What can hang from each mark
k_928: k_194 k_567
k_93: k_194 k_567
k_445: k_93 k_194 k_673
k_163: k_93 k_445
k_673: k_194 k_445
k_194: k_93 k_163 k_445 k_673 k_928
k_567: k_93 k_163 k_194 k_445

Every row comes from one small tree of marks. The marks that hang from a mark follow it in brackets, in the order of their numbers. Every link used is in the known rows. Which tree was each row made from?
Known rows
k_567{k_194{k_93 k_673}}: [ 12.8  -1.1  24.9 -24.0   2.1   5.1 -20.9  12.5  -2.4  -5.1   8.6 -12.7
 -13.0   6.0 -15.5  -5.4  -8.1   2.9   1.3   0.0  -6.4  11.6   9.3  -6.8
 -24.6  -7.7  57.6 -15.9  12.0  -8.2  12.2]
k_567{k_93{k_194{k_928}} k_163{k_445{k_673}}}: [ -3.6   0.7  14.7   8.2  10.0  -8.8 -11.5 -11.1   9.7  -2.0 -12.3   1.1
  14.5  17.8 -22.9  13.8   9.2  13.8   6.2  -9.3 -20.6  -8.5  43.8 -14.8
 -30.8  10.5  10.0 -16.1  17.6 -18.7  27.6]
k_163{k_93{k_194{k_928} k_567} k_445{k_673}}: [ 32.1 -11.5  10.5  34.0 -13.8  -3.7  -1.5   9.4 -16.8 -22.1  19.0 -21.7
 -16.4   7.4  -7.3   7.9  -5.8  -5.3 -22.2 -17.5 -16.3 -18.3  69.4 -18.8
 -16.3 -26.6 -15.6   9.9 -31.0  -5.6 -35.3]
k_163{k_93{k_194{k_445 k_673 k_928}}}: [ -4.8 -17.1  25.3  -4.6  -5.5  -7.7 -10.5  16.3 -11.6 -14.9  11.3 -25.2
 -21.1   4.2  -4.9  -0.7  -4.4  11.8 -18.7 -12.6 -13.4  -1.5  44.2 -14.7
 -23.9 -21.7   6.8  -0.1 -17.8  -4.0 -27.2]
k_673{k_445{k_194}}: [ 10.5   2.6   2.4  35.0 -12.2   4.8  11.0  -6.2  -7.2 -12.0   4.9   0.2
  -5.8  24.2  -0.5   8.3  -1.4  11.8 -13.5   4.2  -4.9  -4.3  -0.5  -1.1
 -19.4  13.2   3.0   1.1  20.6   1.4  -9.4]
k_194{k_163 k_445{k_93} k_673 k_928{k_567}}: [-17.9  -3.8  45.2 -30.7 -12.4 -19.6 -14.9 -25.4  -2.3 -12.0 -25.0 -31.8
  -0.6  -7.1 -12.6  49.7  -4.5  -3.9   8.0  -9.7 -11.5 -11.9  62.0 -11.3
 -23.0 -30.4  27.6   8.6  -7.0   6.0 -16.8]
k_163{k_93}: [  3.4  -6.4   8.3  15.7   3.2  -6.1   1.2   8.9  -2.7  -0.9  10.4  -1.3
 -10.6   1.8  -2.8   2.6  -2.5  -1.5 -12.9  -0.5  -5.5 -21.4  15.2  -7.7
  -8.8  -8.8  -9.9  -5.0  -9.6 -17.1  -6.6]
k_93{k_194{k_163 k_445{k_673} k_928}}: [-15.3 -11.9  29.3 -18.6  -9.4  -4.0  -9.3  12.2 -28.1 -10.4 -14.0 -30.8
   7.2  -5.3 -19.2  19.2   5.5  16.2  -1.1 -11.8  -5.8  -8.6  35.3   2.2
 -21.7 -18.6  21.4   2.2  -9.5   9.7  -8.4]
k_928{k_194{k_163}}: [ -4.3  -0.4  24.9 -11.5   0.6   2.0 -13.2  20.4  -2.6   1.7  -4.2 -10.5
  15.0 -17.1 -11.1  33.8   1.2   7.1   8.1  -4.2  -3.2  -8.3 -11.0  -0.6
 -10.1  -8.2  14.5 -18.8  -7.3  -4.2   9.4]
k_445{k_194{k_673}}: [ 29.9   5.0   4.6 -11.7  -6.2   4.7   0.1   2.5 -13.6 -11.3   2.8 -19.1
   8.6   5.4  -9.6  -5.9  -7.4   1.9  10.1  -1.8   1.8   5.1  10.8   0.1
 -16.5  -8.6  30.1   3.1   2.2   2.0  -6.7]
k_567{k_163 k_445{k_93 k_673}}: [  3.5   9.2   8.0   7.3  -3.0  -6.5   6.3 -45.9 -24.4   5.1 -15.9  -6.5
  15.0  23.5 -15.0  10.8  13.3  -2.6  10.1 -13.2  -5.8 -28.2  30.8  -0.1
 -14.5  25.9  -6.2   8.9  28.0  -8.3  19.3]
k_673{k_194{k_163{k_445{k_93}}}}: [  0.4  -2.7  33.9  10.3  -4.0  -6.8  -7.6  20.7  18.9  -0.6  -8.0  13.1
  -7.9   3.3  -6.9  47.9  -7.2   5.7  -3.3   7.5 -18.0 -21.6   8.0  -7.7
 -23.8  -9.8   6.4 -15.0  13.6  -4.7  17.6]
k_567{k_93 k_445{k_673}}: [ 12.2   0.5   4.8  16.5  -4.9  -5.3   3.4 -34.9 -19.9   2.5  -7.5 -12.3
  -0.1  22.5 -12.9  -6.7   9.9  -1.5 -13.8  -6.5  -5.8  -8.9  35.9  -1.3
 -11.9  26.7  -1.9   9.2  26.2  -6.1   5.5]
k_928{k_194{k_673} k_567}: [ 17.5  11.4  16.8  -6.9 -11.8   3.5 -11.9  -8.8 -16.3  -7.7  20.4 -28.7
  -4.2 -19.6  -4.0  26.6 -14.4 -12.0  16.5 -14.5  -4.2  22.9  -5.2 -14.8
   6.2 -11.8  12.4  -2.5 -13.1   1.7 -11.3]
k_928{k_194 k_567{k_163}}: [ -7.3  18.2  15.1  10.1  -0.8   4.7 -10.9 -13.0 -10.8   1.0   7.1  -9.3
   7.1 -15.4 -10.3  47.8  -3.1  -2.7  28.7 -10.8  -7.6  -2.6 -25.7 -10.4
  -1.1   1.9  -7.3 -16.3  -0.7 -14.5  19.4]
k_163{k_93 k_445{k_194{k_673 k_928{k_567}}}}: [ 32.8  -4.4  14.3  21.8  -9.9 -11.1   1.4  -4.0  20.7 -24.3  16.9 -11.3
 -14.1   1.7  -4.5  20.3 -16.3   3.8 -16.1  -2.4 -20.8 -13.1  55.0 -27.0
 -27.2 -16.7 -13.3   7.8 -23.0 -14.2 -25.4]
k_673{k_445{k_93{k_194{k_163 k_928{k_567}}}}}: [-17.1  -0.1  22.9  35.7 -11.8  -3.8  -2.1  -4.7 -14.0 -11.3  -0.9  -6.2
   0.4  15.8 -14.9  43.2  -3.2   4.6 -14.1  -8.1 -16.6  -6.2  17.9 -13.2
 -25.6 -12.7   9.1 -16.1  20.5  -7.1  -2.1]
k_93{k_567{k_445}}: [ -1.7   1.9   0.0  23.3 -14.4   7.8  -1.3 -19.2 -20.5  -9.0  -4.4 -14.7
 -21.4   9.2   7.1  11.6   6.6  -9.5 -18.4  -7.2  -0.8 -12.6  22.8  -2.2
   2.0  -0.1 -14.8  14.1  -1.7  10.1 -22.6]
k_567{k_163{k_93 k_445{k_673}} k_194{k_928}}: [  5.5  -0.2  19.5  -2.3   5.7  -2.7  -5.2 -16.4  26.0 -10.3   8.4  -2.1
   3.6   6.3 -16.4  23.1   4.9  18.7  14.2  -8.2 -21.6 -19.4  49.9 -10.2
 -22.4  18.0   4.9  -5.2  -2.4 -30.9  22.6]
k_567{k_163{k_93} k_445{k_673}}: [  0.9   2.5  13.2   7.3  -2.0  -9.2  10.0 -37.1 -18.5   5.7  -6.7 -15.0
  -2.7   8.6  -8.2   3.9  12.3   0.3  -4.0  -8.8  -6.5 -36.1  37.5  -6.0
  -6.5  29.1 -18.0  15.0   7.7 -11.1   7.5]
k_928{k_194{k_93}}: [ 11.3  -4.0  16.9   4.5   0.8  -2.6 -17.6  28.8  -2.7   3.6   4.5  -2.6
   2.0   1.2 -10.9  19.9  -6.9  -0.1   3.7  -5.7  -8.7   1.1 -18.7  -9.1
 -23.1  -9.3  11.7 -26.3  -5.0  -7.2   3.1]
k_445{k_93{k_567} k_194{k_928}}: [ 20.1   5.6  -3.3  30.1  -8.4   3.8  -4.5   2.4 -19.2 -18.4  -6.9  -9.8
  25.8  27.0 -23.0  41.8  -3.8  -5.8  23.6 -15.5 -10.5 -17.6  26.9   2.3
 -36.2 -31.5  10.1 -17.0   0.6 -21.4  -4.8]
k_93{k_194 k_567}: [ -1.3   1.0   4.2  22.9  -8.4  17.0 -13.4  21.9 -42.7 -13.7   7.2 -19.0
 -11.5   4.2  -7.5   6.8   0.4  -5.5  -8.4 -12.7  -0.2  -1.7   4.9  -2.7
  -8.0 -31.2  11.9  -8.5  -5.4   5.1 -14.4]
k_673{k_194{k_163} k_445}: [-17.7  -3.3  36.8  16.3 -11.7  -6.0   2.6  11.3  11.5   2.7  -6.8   0.9
 -20.8   7.7   2.4  45.1  -2.9   9.8 -13.1  10.4 -14.3 -10.0  -1.5  -3.5
 -10.3  11.8  12.1 -10.0  23.9   5.9   6.4]
k_567{k_163}: [-17.3   7.9   6.4  -8.4   9.7  -3.0  -2.6 -12.9   7.2   8.4 -14.8   5.8
   8.6   0.3  -4.4  11.1   9.3   3.9  16.6   0.6  -1.9 -14.7  -1.2  -0.2
  -3.6  13.1   3.0  -6.4  10.6  -8.2  23.4]

Which tree is each row?
[ -9.4  13.1   9.6   6.7   2.5  18.7 -14.7  -9.3 -14.4  -6.4  -2.0  -7.2
  -6.3   6.9  -8.8  22.8   9.3  -0.6  19.0  -5.5  -1.5 -17.1   5.9   4.6
  -7.3  -1.1  23.0 -10.3  10.5 -13.1  19.0]	k_93{k_567{k_163 k_194}}
[-11.3   9.1  33.1  17.1  -3.3  -3.9 -22.3  -5.8 -17.1   0.8  -3.8  -5.0
 -16.3  -0.2 -11.8  49.3  -4.1  -0.9  14.3  -5.1 -12.0 -20.1 -20.6 -15.4
 -29.5  -6.7  -0.7 -16.6   4.4  -8.1  10.3]	k_928{k_194{k_93 k_445} k_567{k_163}}
[ -4.1   2.0  19.9  24.2  -3.1   8.8 -17.2  21.0 -45.3  -9.6  -7.6  -9.0
   9.0  12.0 -23.5  31.5   0.7  -9.0  -3.0 -12.0  -4.7 -27.2  15.2  -2.5
 -29.5 -44.2  26.2 -23.7  11.1  -9.7   3.9]	k_445{k_93{k_194{k_163} k_567}}
[ 25.9   1.8  18.3  12.6  -4.6  -2.3 -16.8  11.0 -11.6   0.3  -0.1  -8.6
  -1.5   6.7 -10.3  24.1  -3.0 -10.1   8.0 -10.7  -9.2 -15.7   9.4 -11.2
 -21.3  -9.6   9.2 -13.5  -8.2  -2.9  -2.7]	k_928{k_194{k_93{k_567{k_163{k_445{k_673}}}}}}
[ 25.4  -4.7  21.9  11.6 -13.9  -0.6 -17.3  11.6 -37.3  -4.0   1.0 -20.2
 -12.8  14.4  -6.7  14.9  -2.2  -9.5   3.2 -13.6  -2.3 -14.1  10.2  -0.9
 -24.7 -16.6  12.1  -1.3  -8.8   8.2 -22.4]	k_928{k_194{k_93{k_567} k_445{k_673}}}
[  7.6   6.5  11.6  12.3  11.7 -10.5  -4.9 -28.3  14.3   6.1 -15.4  12.5
   8.1  19.9 -12.9   3.7  10.1   2.6   5.0   0.9 -11.7 -22.7  36.1  -8.4
 -21.2  22.0   4.7  -3.8  26.1 -16.6  29.1]	k_567{k_93 k_163{k_445{k_673}}}
[ -4.8  -2.6  23.5  -6.1  -2.6  -8.6  -7.5 -20.0   5.6  -7.8 -24.3 -22.3
   9.9  12.3 -22.3  25.7   6.8  14.6 -11.4  -0.9 -15.3  -9.7  47.6  -7.8
 -36.3  10.5  23.2  -7.8  20.2 -11.2   7.6]	k_567{k_93 k_445{k_194{k_163 k_673 k_928}}}
[ -9.4  15.7  12.7  30.4   6.6  -5.6  -8.1 -32.6  10.7  -0.4  -6.6  11.0
  -8.3   3.4 -10.5  33.6   0.3  -4.2   2.6   3.8 -14.4 -17.8  10.5 -18.8
 -14.8   6.8  -9.5  -9.0  20.0 -20.0  26.5]	k_928{k_567{k_93 k_163{k_445}}}
[-10.0   1.4  22.0  14.9  -5.5 -13.1  -2.6   0.8  33.4  -3.5   4.1   1.7
 -15.1  -4.6  -2.5  60.6 -10.7   4.3  13.3  -2.5 -28.1  -5.2  16.5 -18.7
  -9.4   0.9 -23.2 -11.1  -8.5 -17.5   9.6]	k_673{k_194{k_928{k_567{k_163{k_93 k_445}}}}}
[  2.6  -8.3  32.7 -31.1  -7.8 -18.3 -13.0  -7.3  28.6 -13.0 -22.7 -21.6
   7.6  -7.7  -7.0  37.0  -3.9  -6.2  -3.1  -8.2 -15.1  -6.8  81.0 -16.3
 -16.7 -27.8  26.9   3.5 -18.9   6.6 -20.2]	k_194{k_163{k_445{k_93{k_567}}} k_673 k_928}
[  6.6   6.2  40.4  -9.3  -7.0  -4.2 -15.0   4.3 -17.8  -4.2  11.0 -34.4
  -2.4 -31.8 -14.0  45.3 -13.2 -10.9   6.8  -9.8  -6.4  -8.5  10.2 -17.8
  -3.6 -26.2  19.6 -11.4 -20.2 -10.0  -6.1]	k_928{k_194{k_163{k_93} k_673} k_567}
[  4.0 -12.3  20.5 -42.3  -1.8 -25.0 -13.9   7.8  22.8   2.1 -14.3 -24.1
  -0.4  -2.5  -8.5   6.4 -10.5  -8.5   5.8  -7.2 -12.7  19.6  43.3 -17.4
 -15.4 -17.5  35.7  -9.1 -19.3   3.5 -16.3]	k_194{k_93 k_673 k_928}
[  1.4  -9.0  20.5 -22.7  -5.7 -18.2   1.3  -6.4  27.5  -4.7 -20.9 -14.3
  17.6 -16.8 -10.7  32.2   1.6   5.0   1.6  -2.7 -11.4 -12.2  58.2  -6.7
  -5.8  -5.0   3.6   8.7 -22.5   3.5  -5.9]	k_194{k_163{k_445{k_673}} k_928}
[-11.7  11.6  34.4   3.1  -4.2   6.6 -16.1 -33.0 -14.9  -9.1  -0.1 -22.5
 -15.5  -4.5 -21.9  34.6  -0.3   2.7  -9.9   0.6 -11.3  -5.1  21.0 -12.8
 -18.2   6.0  31.3  -6.9  27.9 -15.3  21.8]	k_928{k_567{k_93 k_194{k_163 k_673} k_445}}
[  0.2  -7.1  38.4 -34.5   2.2 -13.9  -7.4   8.1  -2.9   2.1  -9.5 -26.7
  -3.9 -20.4  -8.8   8.1  -3.8  -6.4 -10.9   2.0  -0.7 -21.9  43.0 -10.2
  -6.7 -21.7  35.6  -0.3 -13.4  -1.9  -8.5]	k_194{k_163{k_93} k_673}
[ 12.0  -8.3  17.2  32.8 -11.6   5.4  -7.3  14.0 -55.2 -14.8  14.8 -24.9
 -26.3  12.9  -6.9  -1.6   0.0  -5.7 -19.4 -14.3  -2.5 -29.2  35.5  -4.6
 -18.6 -30.8  -0.4   6.4 -13.6  -2.6 -30.5]	k_163{k_93{k_194{k_445{k_673}} k_567}}
[ 37.6   2.9  22.0  -4.5  -4.3  -7.1   0.6  15.5 -41.7   2.6 -18.8 -23.6
  27.1   1.7 -37.0  13.0  -5.0  -8.5  15.7   1.8   3.8 -36.2  13.4   6.2
 -33.0 -20.7  43.9  -8.2   2.3  -7.2  11.7]	k_445{k_194{k_93 k_163} k_673}
[ 32.0   0.5  14.1  -8.5  -3.1  -4.0  -8.0  15.8 -14.9  -5.5  -4.8 -15.8
   2.6  11.0 -18.0  -2.7 -12.0  -4.0   4.6   2.8  -2.4  -3.4   8.0  -7.6
 -33.8 -19.3  41.8 -10.3   4.4  -1.8  -4.1]	k_445{k_194{k_93 k_673}}
[ 27.9   2.2   8.5  12.8  -7.9  -6.4  -4.1 -14.9  24.4 -21.3   2.9  -6.1
  -3.4   8.6  -7.7  19.0 -11.4   5.7  -5.1  -0.3 -18.2   6.3  43.4 -20.1
 -26.6  -5.8   3.6   4.4  -3.0  -5.5 -10.0]	k_163{k_445{k_194{k_673 k_928{k_567{k_93}}}}}
[-16.1  20.9  13.7   8.6   3.3  12.7  -9.6 -23.8 -10.2  -4.3   7.0  -3.4
  -2.9  -8.1 -16.0  35.6  -0.2   2.7  24.5  -1.3  -6.5  -8.3 -15.6  -5.1
  -5.5   6.6  12.9 -11.6  16.5 -21.8  35.5]	k_928{k_567{k_163 k_194}}
[-14.2  -9.6  39.6 -26.9  -6.6   2.7 -18.2  17.3 -30.3 -11.3  -8.5 -28.1
 -14.7  -4.6  -9.1   0.1   0.9  14.0 -18.0  -2.6  -0.8  -3.3  24.1  -5.2
 -23.4 -24.3  40.9   2.9   3.4  20.2 -12.1]	k_93{k_194{k_163 k_445 k_673}}
[ 16.4   6.8   5.8  11.6  -6.8   0.6  -6.2  -7.4 -51.3  -6.3  -6.1 -25.1
  29.7  20.0 -29.3  22.8   3.9 -16.0  30.3 -30.7  -6.4 -15.5  43.4   1.4
 -18.0 -25.6  21.7  -9.0   2.7 -13.0   3.4]	k_445{k_93{k_194{k_928} k_567{k_163}} k_673}
[ 12.5  -1.8   7.4  41.8  -9.7   4.5   2.0  -2.5 -25.5 -13.0   7.6 -14.6
 -21.6  12.7  -3.5  14.9   0.6  -4.9 -21.9  -5.3  -6.3 -35.9  28.5  -7.0
 -17.8 -11.9 -18.0   3.2  -8.4 -13.3 -22.1]	k_163{k_93{k_567{k_445{k_194}}}}
[  4.0 -14.4  33.0 -19.3  -2.0 -29.1  -8.9  11.0  26.5   2.3 -30.0 -10.7
  10.0 -10.2 -20.7  35.9  -4.5  -2.7  -5.9   2.2 -16.7 -24.1  54.8 -15.6
 -28.0 -18.1  18.3  -7.8 -20.2  -0.5  -2.2]	k_194{k_93 k_163{k_445{k_673}} k_928}
[-17.9  -3.0  24.7   9.1  -9.1  -7.6 -11.5   0.0   8.4  -5.3 -13.4   0.8
 -12.5  23.8  -1.4  55.7   1.2   5.5  21.7  -9.3 -21.2 -13.3  22.6  -0.4
 -25.4  -5.6  -3.1  -9.5   8.7  -6.0   3.5]	k_673{k_194{k_445{k_93{k_567{k_163}}} k_928}}
[-18.2  -1.4  24.6  -4.3  -6.2 -15.6  -4.5 -11.6  33.1  -9.9 -17.4  -9.4
   3.4 -26.2  -8.9  59.0  -4.7   3.7  -3.0   1.8 -16.7 -12.2  39.3 -17.9
  -6.5 -14.2 -10.0   0.9 -22.0  -2.8  -2.4]	k_194{k_163{k_445} k_928{k_567}}
[-15.1  -6.5  31.7   8.5  -3.8 -20.6  -3.4  -4.2  31.4 -10.5  -9.1 -10.0
  -5.7 -26.3 -11.1  60.6  -7.0   2.1 -13.6   1.5 -21.7 -30.0  50.7 -24.0
 -14.0 -21.7 -18.0  -3.0 -30.1 -16.1  -7.8]	k_194{k_163{k_93 k_445} k_928{k_567}}
[-20.4  12.0  19.5   2.3  21.7  10.9 -20.9 -12.3   8.2   3.4  -6.5  12.3
   8.7  20.0 -25.5  18.5  14.1  18.8  20.6   2.3 -12.3 -13.4  -0.6   1.5
 -31.5  22.5  38.4 -33.9  44.0 -38.7  60.6]	k_567{k_93 k_163 k_194}
[  0.1 -12.9  18.3  -7.4  -0.9  -7.2  -8.2  21.5  -6.9 -10.5  14.7 -25.4
  -6.1  -4.5 -10.1   1.6  -7.0   5.2 -12.0 -13.7 -13.2   5.0  38.7 -16.7
 -15.1 -23.3  11.7 -10.7 -20.7 -11.7 -17.2]	k_163{k_93{k_194{k_673 k_928}}}
[ 14.7   1.0   9.7  45.9 -13.8   1.5   1.7   4.1 -16.6 -10.3  -1.9  -3.7
 -16.2  30.6  -5.4  15.2  -4.0  -1.6 -18.0   4.0  -6.8 -15.6   4.6  -6.0
 -30.6  -3.8  13.6  -7.0  18.0   1.7 -15.6]	k_673{k_445{k_194{k_93{k_567}}}}
[-19.0 -10.5  39.2  10.9  -5.6  -5.3 -10.5   5.6 -21.2  -6.9 -17.0 -13.0
 -26.4  -1.1  -1.8  27.4   7.3   0.8 -23.7   4.8  -1.2 -55.5  37.4  -0.1
 -22.9 -26.3   2.5   7.0 -10.0   1.5 -20.2]	k_194{k_163{k_93{k_567}} k_445}
[ -7.7  -5.8  31.7   6.1  -8.5 -11.1 -10.4  16.9  28.9  -6.0 -14.6   0.7
  -3.6   0.8  -7.0  68.1  -6.1   2.4   6.6  -1.5 -24.0 -15.2  32.8  -9.3
 -21.0 -17.9   3.5 -15.5  -4.4  -6.1   4.4]	k_673{k_194{k_163{k_445{k_93{k_567}}} k_928}}
[-14.4  -7.5  46.4  19.2  -9.2 -14.1  -5.5  25.6  10.6   8.1 -14.1   4.3
 -26.3  12.8  -5.7  48.2  -7.6   3.7 -18.9  14.3 -18.4 -18.3  -4.3 -11.4
 -27.0   0.9  25.2 -23.1  24.8   2.7   9.9]	k_673{k_194{k_93 k_163} k_445}
[  5.7  -9.0  25.6   7.5  -4.8  -3.5 -20.5  20.9  -8.4  -2.2   0.3  -2.2
 -16.1  12.0  -3.6  17.5  -3.1   7.9  -5.7  -3.7  -8.6  -8.0 -11.3  -6.7
 -34.0  -8.3   7.4 -14.5  -0.5   2.6  -9.5]	k_928{k_194{k_93 k_445}}
